What can hang from each mark:
J441: J54
J201: J406
J560: J693 J976
J693: J560
J676: J54
J54: J406 J441 J976
J976: J484 J522 J560

Known rows, with every way that one mark hangs from another:
J676(J54(J406 J441 J976(J484 J522))): [-32.6  -3.8   8.7  14.1  -4.6  14.7  15.9  -6.1   6.2 -16.2 -21.1  -8.4
  11.2 -12.9  16.3   1.0  -5.3]
J54(J976): [-12.5  -0.8  15.9  20.8  15.3 -10.8 -17.2 -12.2   6.7  15.4  -7.4 -17.6
   5.0  14.3  12.0 -20.6   8.4]
J560(J976): [ 14.2 -27.9  30.8   9.6  37.0 -31.5  18.2   4.2 -31.7  15.0  27.7  -0.9
   6.1  22.1 -17.1  -6.9   4.0]
J560(J693 J976): [ 25.4 -46.3  53.2  26.0  48.6 -18.9  32.5   6.9 -54.7  30.2  30.7  -9.0
  16.5  22.7 -35.2  -4.0  22.0]
J54(J406 J441 J976(J522 J560)): [-19.6  39.1 -46.7  -2.1 -49.1 -26.1  20.2  31.7  29.4 -14.3 -10.4 -15.6
  -5.4 -23.2  17.5   9.5  -0.9]
J54(J406 J441 J976(J484 J522)): [-26.4  21.8 -39.9  12.0 -43.0   6.3  17.1   7.8   8.7 -11.7 -12.7 -17.8
   5.5 -18.8  11.6   6.6  -1.8]
J976(J560): [  4.4   7.8   4.0  -5.0  19.0 -28.3   5.5  -1.3  24.2  -8.0  32.3  -8.3
 -11.6   8.0 -17.3   4.3  -0.4]
J441(J54(J406 J976(J484 J522 J560))): [ 10.4  34.4   0.3  18.1 -30.9  24.0   8.5 -44.4  31.0 -15.4 -20.7 -25.3
   2.7  -2.2  -6.6  -6.7  21.7]
J693(J560): [-25.1 -17.5   8.3  16.4  28.8 -28.4  17.4 -24.2 -12.3  26.3  37.7  27.8
   7.0  24.4  -4.9  -5.6  10.4]
J976(J522 J560): [ 12.4  30.1   6.7 -12.8  -8.0 -35.2  33.0  17.7  45.3 -31.5  53.3 -18.6
 -20.7   4.1 -35.3   9.5  -5.9]
J54(J406 J441 J976(J484 J522 J560)): [-21.5  36.9 -42.0  -1.5 -58.6  -0.4  22.7  28.1  27.1 -23.0  -7.2 -16.7
  -7.3 -26.4   4.0  13.7 -10.7]
J201(J406): [ -5.3 -20.6 -10.7  21.4  28.5 -19.8   8.4 -33.7  24.7  10.6  24.2  -7.6
   2.6  24.6 -12.8  -9.3  20.3]
J676(J54(J441 J976(J560))): [-28.4 -11.4  29.0   8.5  12.2  -3.9  -5.4  10.4   8.7  -1.3 -11.3  -9.1
  -1.7  -7.2  17.3 -15.1 -12.0]
J676(J54(J406 J441 J976(J484))): [-36.3 -14.3   7.4  18.1   7.6  18.1   2.6 -15.9  -4.1  -4.8 -31.3  -3.1
  15.5 -10.6  25.0  -0.6  -2.0]
J441(J54(J406 J976(J484 J560))): [  7.5  23.7  -1.8  21.8 -16.7  27.8  -4.5 -52.4  20.7  -4.1 -30.7 -19.6
   8.4  -0.5   1.5  -8.1  24.4]
J676(J54(J406)): [-19.4 -19.9  14.5  15.1  45.6  -4.2  11.6 -41.9   0.7  -7.6 -13.2   6.0
  20.9   8.0  14.8  10.3  17.2]
J54(J406 J441): [-21.6  -6.2 -58.3   8.6  11.8 -24.6   8.0 -20.0 -11.3   5.5   0.5   1.6
  17.6  -6.2  19.4  15.5  14.3]
J441(J54(J976)): [  7.2   5.6  23.4  30.5   7.7  14.9 -21.1 -55.4   7.6  15.2 -19.3 -25.8
   9.1  14.0   5.3 -33.4  26.4]
J676(J54(J406 J976(J484 J522))): [-23.0   0.0  26.7  16.8   6.2  18.1  18.1 -23.2  15.7 -20.3 -23.0  -7.2
  13.1  -1.0   9.1   3.6   3.3]
J976(J484 J522): [  3.6   6.0  17.3   6.7  -1.5  10.4  27.7 -16.4  16.1 -27.4  49.4 -22.7
  -4.7   8.7 -44.2   4.0  -8.7]
J441(J54(J406 J976(J560))): [  7.4  25.1  -4.6  21.5 -11.5   9.4  -7.3 -51.0  21.0   1.6 -33.5 -18.1
   9.2   2.5  11.5 -11.2  32.1]

Rows:
[-21.1   8.6  -2.2  12.3 -32.2   6.3   2.0  21.5   6.3  -3.3  12.7 -28.1
  -7.5 -10.1  -5.1 -17.9 -18.2]
J54(J441 J976(J484 J522))
[  7.0   4.4  26.6  31.7   0.5  32.7 -19.6 -57.5   6.1   9.5 -16.3 -27.1
   8.6  11.2  -4.6 -30.8  18.7]
J441(J54(J976(J484)))
[-32.5 -22.3  30.0  17.6  22.8   1.0 -10.7  -3.3  -3.5   6.5 -15.5  -9.0
   8.7  -1.4  22.8 -21.3  -5.5]
J676(J54(J441 J976))
[  3.8  14.8  -4.0  31.0  -0.2  14.2 -11.3 -63.7   9.5   9.8 -37.4 -18.3
  18.1   8.1  16.9 -16.1  37.3]
J441(J54(J406 J976))
[ 14.5  29.4   4.2  23.5 -21.2  10.0  10.8 -40.2  24.8  -5.1 -22.1 -25.5
   8.2   0.6  -3.2  -7.7  35.9]
J441(J54(J406 J976(J522 J560(J693))))
[-26.1 -10.0  22.1  20.1  27.2   3.6   2.3 -30.0   7.8  -2.5 -35.9  -0.4
  19.3   4.8  27.7  -0.6  14.0]
J676(J54(J406 J976))
[ 11.1  27.5  15.0 -10.7 -22.9   1.2  36.7  12.2  41.6 -42.4  56.6 -22.8
 -23.8  -1.6 -54.5  14.8 -21.1]
J976(J484 J522 J560)
[ -8.9 -16.1  27.2   9.9  12.7 -40.1  47.3   9.3 -23.2  19.7  50.5  28.1
   1.0  23.4 -19.9  -3.8   2.3]
J693(J560(J976(J522)))
[-25.7  23.4 -50.1   2.9 -29.7 -21.6   0.6  18.9  15.2   2.3 -26.1  -7.7
   1.0 -19.3  30.5   8.0   3.4]
J54(J406 J441 J976(J560))
[ 30.6 -32.6  60.2  21.4  19.2   1.6  53.8  15.1 -43.4   5.5  48.1 -18.1
   8.0  15.3 -61.8   2.9   8.1]
J560(J693 J976(J484 J522))
[ 20.2  16.8  22.2  -1.3  -0.9 -27.0  41.3  18.6  28.6 -21.0  54.8 -24.6
 -13.8   4.9 -48.3  11.1   6.5]
J976(J522 J560(J693))
[ 18.5  15.3  31.2   0.2 -14.7   9.8  45.4  13.4  25.2 -31.9  59.5 -27.7
 -16.2  -1.9 -67.8  16.5  -9.5]
J976(J484 J522 J560(J693))
[-32.1   5.6 -42.1  16.3 -23.9  11.0  -2.9  -6.7  -5.5   5.6 -27.9  -9.6
  12.6 -15.3  23.4   3.4   0.3]
J54(J406 J441 J976(J484))
[  2.9  12.5   0.3  31.1  -6.4  32.2  -8.6 -66.9   8.4   3.3 -34.7 -19.1
  17.3   5.8   7.0 -14.1  31.3]
J441(J54(J406 J976(J484)))
[ 10.5  15.8  21.3  22.1  -3.8   9.9 -17.2 -40.6  20.2   7.1 -15.5 -25.3
   0.2   8.3   0.2 -28.0  21.0]
J441(J54(J976(J560)))
[ 18.6  19.7  34.4  25.0 -20.0  30.2   2.3 -33.6  20.8  -4.9  -2.1 -35.1
  -2.5   3.6 -24.9 -22.9  16.6]
J441(J54(J976(J484 J522 J560(J693))))
[-26.7  21.6 -44.2   4.0 -37.8   4.4   3.9  14.2  11.7  -5.2 -22.9 -10.2
  -0.1 -23.1  16.2  10.4  -8.0]
J54(J406 J441 J976(J484 J560))
[ 10.8  -6.9  27.8   7.8  13.2  16.6  18.0  -4.4   4.6  -6.8  39.5 -17.5
  -6.4   3.4 -49.9  12.5  -4.3]
J976(J484 J560(J693))
[ -8.8  12.7  20.7   9.3  -9.6   9.7  -8.7   3.7  22.5  -3.2   1.6 -19.6
 -10.9   2.2  -9.7  -9.9 -10.1]
J54(J976(J484 J560))
[ 10.9  16.1  24.2  27.6  -5.1  11.0  -8.5 -45.7  19.2   3.0  -7.9 -31.1
   4.9  11.4  -2.8 -32.3  24.3]
J441(J54(J976(J522)))
[-13.7 -28.4  29.2  14.1  19.4 -18.5  35.7  -2.1 -34.9  25.4  42.5  31.4
   5.6  22.8 -21.5  -3.3  -2.0]
J693(J560(J976(J484)))
[-18.7  10.2 -17.2  21.3  -5.5  15.2   0.4 -28.4   7.8   0.0 -29.8  -8.8
  15.3   1.9  13.6   7.2  14.3]
J54(J406 J976(J484))
[  7.4  24.3  -3.1  26.6 -15.3  10.1   2.9 -53.8  20.4  -2.4 -27.0 -23.3
  13.0   6.1   7.6 -14.4  35.8]
J441(J54(J406 J976(J522)))
